Each row comes from the steps of one walk. Every step used is in the known rows, and no mark comes twice. Write the walk behind each row, first mark first.
(in the rows, 128 means zero)
Known rows:
rusu > golo: [122 127 134 128 129  78 190 131 101 116 173 123 134 174 126 119 138 121
 159 106 147 122 142 104 139 138 198 139 124  97 170 119 118 135]
vaside > pafogib: [118 103 137 147  88 109 207  89 130 119 184 126 144 164 117 102 146  99
 176 110 157 128 148  93 129 126 121 162 151  96 151  90  94  97]
tunum > pati > gamus: [137 104 159 136 116 104 190 151 128 108 179 179 194 140 166 102 161 107
 167 133 114 122 119 129 167 102 197 122 138 100 137 134 115 157]
rusu > goda > defes > golo > kipad > tunum > pati: [121 109 138 112  55  90 168 190  84 149 160 142 133 170 121 142 139 154
 151 136 127 125 154 122 139 120 191 102 126 139 164 117 122 172]
defes > goda > rusu > golo > dipe: [116 112 140 115 104  72 162 126  83 104 165 125 144 154  92 148 127 152
 156 105 161 129 115 121 140 105 190 109 138  64 180 157 146 141]
gamus > pati > tunum: [122  88 163 115 114  73 167 122  93 103 197 145 155 151 108 145 172  88
 171 151 139  85 128 111 176 101 161 137 151 133 147  75  89 119]
kipad > pafogib > golo > rusu: [153 116 167 161 116  56 159 136 113 138 231 171 130 115 108 152 148 135
 179 115 148 126 132 108 145 160 144 171 125 120 111 142 142 105]
gamus > pati: [124  98 156 143  90  64 198 148 126 109 196 143 142 158 110 139 161  95
 161 168 149  91 133 103 172 111 177 162 160 112 140  89  94 129]
tunum > pati: [129  92 151 150  82 110 203 140 109 117 185 147 150 138 153 120 148 132
 164 135 122 119 136 141 162 126 200 121 145 110 135  98 105 134]
kipad > vaside > pafogib > golo: [139  83 176 178  82  97 212 129 120 124 217 154  99 122 143 124 158 111
 193  93 142 111 132 111 137 128 118 171 150  95 134 104 121  96]
dipe > golo > kipad > vaside > pafogib > goda: [134 104 154 171  79 121 217 163 128 131 200 138 119 139 122 159 161 114
 175  88 145 144 130  99 121 129 139 161 135 115 183  84 102 112]
goda > kobog: [133  95 152 141 119  71 191 111 138 103 190 114 185 170 120 146 144 114
 144 142 159 122 136 110 158 126 168 140 134 109 147 128  73 100]
pafogib > goda: [130 120 164 160 116  83 184 123 127 114 210 128 152 154 136 157 174 115
 173 114 159 121 128 131 152 136 172 148 110  97 175  86  90 115]
defes > goda > kobog: [115  87 150 140 108  89 187 124 135 107 187 111 195 167 115 148 114 130
 157 133 155 111 132 119 159 111 179 147 132  97 172 133  69 105]
defes > golo > kipad > vaside > pati > gamus: [146  80 128 128  99 100 192 187 137 135 173 155 195 141 123 107 138  90
 142 121 114 129 107  69 140  87 182 153 159 111 150 157 111 171]
dipe > golo > kipad > pafogib: [139 144 154 160  91  86 212 176  94 153 159 155 122 146 103 143 145 115
 151 118 156 159 150  84 123 141 176 154 142 118 143 148 124 122]
dipe > golo > kipad: [114 104 162 153  93  95 186 197 111 140 171 170 139 155  93 160 155  99
 132 104 128 161 132  70 126 125 200 152 174 126 143 124 115 120]
dipe > golo > rusu: [157 105 157 141 122  84 161 162 123 119 203 162 149 139  95 158 157 115
 147 104 129 139 140  82 116 135 189 162 159 142 125 112 114 112]
defes > golo: [115 110 134 152 124  74 190 136 125 150 165 119 140 151 147 121 142 101
 150 130 130 108 147  96 147 128 184 166 142 109 168  94 125 129]
defes > goda > rusu: [118  92 155 130  86  89 127 129 101  98 156 143 164 165  98 144 136 140
 161 105 169  97 132 138 157 121 174 132 133  89 172 122  98 118]
defes > golo > rusu: [127  97 126 141 125  62 150 149 135 152 203 135 157 136 107 144 132 114
 146 126 128 119 141  85 139 150 171 177 141 134 147 109 133 118]
bilov > pati: [148 109 157 100 126  60 166 141 124 114 171 124 154 149 111 122 167 118
 147 120 167 139 145  91 143 148 153 169 126  83 161 110  90 135]
pafogib > golo: [129 101 189 171 112  73 183 126 115 115 216 168 123 132 145 139 169 110
 179 106 137 112 124 121 161 128 163 158 143  91 125 109 125 106]
pafogib > kipad: [ 89 108 186 161  89  75 170 101 105 125 206 143 167 157 134 141 167  79
 142 128 167 126 153 129 165 141 147 153 133 103 144 135 123 114]
kipad > pafogib: [150 141 152 156 103  73 213 125 103 135 171 125 134 151 124 115 156 112
 169 133 179 126 159 117 139 148 159 150 114 100 142 139 104 111]
goda > rusu > golo > dipe: [129 116 142 115 110  59 163 116  87 104 169 127 138 153  96 146 146 141
 147 111 165 137 117 116 139 113 183 105 138  69 163 154 145 137]
bilov > gamus: [144 106 168 110 108  93 169 122 161 107 187 148 168 170 119 113 181  99
 128 146 167 132 156 105 132 141 156 160 130  70 134 119  90 110]
bilov > gamus > pati: [134 101 165 114  91  75 184 140 157 101 194 155 153 166 105 128 175  95
 137 187 155 101 143 100 164 118 158 175 151  86 133  94  93 132]
dipe > golo > rusu > goda: [136 102 142 136 106  83 156 146 102 107 196 160 152 168  79 164 160 133
 172  95 146 117 142  94 106 153 196 127 130 150 137 120  88 133]
vaside > pafogib > golo > rusu > goda > defes: [118  82 132 139  95  74 123 111 110 120 214 178 133 187  76 136 134 132
 159 112 165  84 135 114 115 146 119 119 112 112 129 123  90 115]
vaside > kipad: [103 106 139 140 107  60 197 113 101 115 180 143 158 188 112  91 152  69
 162 118 145  96 156  94 133 125 176 150 147 108 151 116  98 116]
rusu > goda: [114 101 143 141  95  79 179 120 102 105 186 135 156 182 101 139 164 118
 181 109 168 104 143 114 130 147 187 115 117 119 152 120  69 126]
dipe > golo > kipad > vaside: [147  76 165 164  73  95 211 247 114 142 182 146 114 132 102 160 163  96
 136  99 140 146 139  86 113 129 202 156 166 135 147 139 102 112]

Which walk is each row?
[127 122 132 110 118  72 145 119  87 103 151 135 136 179 112 135 138 141
 150 102 162 112 136 122 148 140 186 120 119  97 173 123 127 141]	goda > rusu > golo
[113  96 118 136 108  67 149 136 114 133 197 141 158 164  88 153 138 131
 173 114 146 103 143  95 125 163 182 136 119 143 153 120 100 134]	defes > golo > rusu > goda
[126 155 123 119 121  63 160 101  68 106 152 139 130 186 121 129 133 146
 171 101 167 102 141 132 149 152 168 123  84  94 196 122 138 154]	vaside > kipad > pafogib > goda > rusu > golo
[143  98 148 144  77  94 153 113 115 100 179 133 135 153 114 155 165 137
 171  99 181 106 131 143 144 139 121 135 112 100 179  92 100 112]	kipad > vaside > pafogib > goda > rusu
[120 150 144 170 103  76 199 152 113 164 183 135 135 141 129 160 143 127
 169 125 157 138 132 112 150 153 154 159  99 105 187 116 130 132]	defes > golo > kipad > pafogib > goda
[131  76 146 153  80  81 165 136 110 118 232 162 126 141  87 155 152 138
 201  88 150 106 133 106 118 165 143 142 121 137 132 128  99 114]	kipad > vaside > pafogib > golo > rusu > goda
[127 134 148 158  84  72 202 165 104 159 173 145 136 151  95 134 141 113
 155 131 172 151 147  95 139 155 160 152 127 107 143 160 117 111]	golo > kipad > pafogib
[122 118 144 128 119  65 200 126  99 116 186 118 137 150 106 137 147 124
 152 115 152 146 122  99 131 112 193 119 144  71 163 150 141 131]	rusu > golo > dipe
[139 119 120 146 130  56 138 145 125 162 200 145 140 148 104 149 120 131
 139 135 150 106 141 105 133 156 142 164 104 124 158 117 134 125]	kipad > pafogib > goda > defes > golo > rusu
[133  85 142 144  76  80 171 221 102 137 184 139 118 146  98 172 145 132
 145  95 160 133 122 118 138 151 186 138 121 117 183 146 117 128]	pafogib > goda > rusu > golo > kipad > vaside
[137 146 142 127 114  60 176 108  79 110 170 124 130 147 104 155 147 159
 160 112 177 140 118 130 140 126 166 106 108  68 179 154 156 145]	kipad > pafogib > goda > rusu > golo > dipe
[138 153 164 171 102  90 204 158 106 143 185 151 129 144 122 169 161 129
 170 110 159 153 133 111 138 146 166 152 109 110 174 118 119 129]	dipe > golo > kipad > pafogib > goda
[146  76 160 161  93  82 169 145 133 132 245 165 122 110 104 146 146 124
 181  95 135 124 127  98 131 148 122 181 148 123 120 120 130  92]	kipad > vaside > pafogib > golo > rusu
[ 93  91 164 168  75  91 180 148 121 147 210 180 128 138 102 144 141 109
 167 101 132 147 117  80 148 135 130 164 167  99 135 123 134 101]	vaside > pafogib > golo > kipad
[125  83 124 126 102  63 116 138 109 118 202 161 155 201  65 141 141 122
 137 126 176  84 140 116 114 149 160 108 109 120 134 136  72 118]	golo > rusu > goda > defes
[129 125 175 163 105  45 215 108  85 125 204 155 117 127 120 128 156 113
 180 121 152 127 123 110 137 113 148 137 142  70 132 162 159 117]	vaside > kipad > pafogib > golo > dipe
[155 131 175 113 101 106 191 200 107 118 158 181 178 145 151 130 173 115
 156 122 103 157 130 107 149  84 206 121 150 126 148 138 135 179]	dipe > golo > kipad > tunum > pati > gamus
[125 106 137 141 113  46 171  94 105 110 211 150 174 173  91 151 126 143
 182 127 158 100 139 107 140 160 147 129 103 137 136 158  91 119]	vaside > kipad > pafogib > golo > rusu > goda > kobog
[139 102 152 149  72 106 154 150 107 110 169 156 126 148  99 173 161 137
 157  86 163 130 125 122 132 133 133 137 134 112 179  96 112 121]	dipe > golo > kipad > vaside > pafogib > goda > rusu
[126 136 141 147  95  70 139 133  98 136 154 147 141 149 115 170 146 147
 154 119 175 120 130 134 162 153 145 137 101 102 185 118 135 138]	defes > golo > kipad > pafogib > goda > rusu
[128 134 137 119 124  76 142 113  91  98 165 135 137 176 125 154 145 153
 161  96 163 111 127 137 155 145 179 122  97  91 193 106 128 147]	pafogib > goda > rusu > golo
[117  93 142 148  91  79 151 104 110 113 227 169 142 154  87 150 147 140
 201  92 148 109 132 101 125 162 138 138 124 130 129 118 102 117]	vaside > pafogib > golo > rusu > goda
[124  93 133 133  98  70 145 132 111 113 214 148 164 170  74 155 153 132
 178 106 163 110 139 105 123 164 180 125 117 140 139 132  79 120]	golo > rusu > goda
[126  54 112 106  80 101 145 149  77 134 179 136 159 166  81 131 129 111
 142 115 133  90 119  89 125 104 157 107 138 146 156 118  75 147]	rusu > goda > defes > golo > kipad > vaside > pati > tunum
[113 143 130 134  86  79 171 164  78 150 144 148 132 163  86 140 106 151
 163 112 172 139 141 108 145 153 170 141 112  98 178 170 137 138]	defes > goda > rusu > golo > kipad > pafogib
[ 88 104 130 122  85  83 136 178  91 136 157 158 150 173  74 155 112 142
 143  97 149 137 119  98 152 140 191 134 140  98 183 150 132 137]	defes > goda > rusu > golo > kipad
[124  73 137 158  53 109 218 171 130 143 192 130 123 146  96 121 142  97
 162 103 156 141 143  83 116 133 124 165 159 112 156 122  97  92]	golo > kipad > vaside > pafogib
[128 145 137 149 104  58 221 111  84 132 164 135 139 175 119  90 145  91
 174 129 170 109 168 103 129 144 156 153 119 105 151 143 110 118]	vaside > kipad > pafogib
[118 106 144 148 113  61 201 131 117 141 180 113 144 130 122 136 149 108
 145 133 140 134 128  95 135 103 182 138 159  81 160 130 145 126]	defes > golo > dipe
[129  93 118 135 127  57 128 151 132 156 199 148 150 156  94 139 122 115
 125 135 138 100 142  91 130 142 159 163 134 126 143 113 126 118]	goda > defes > golo > rusu
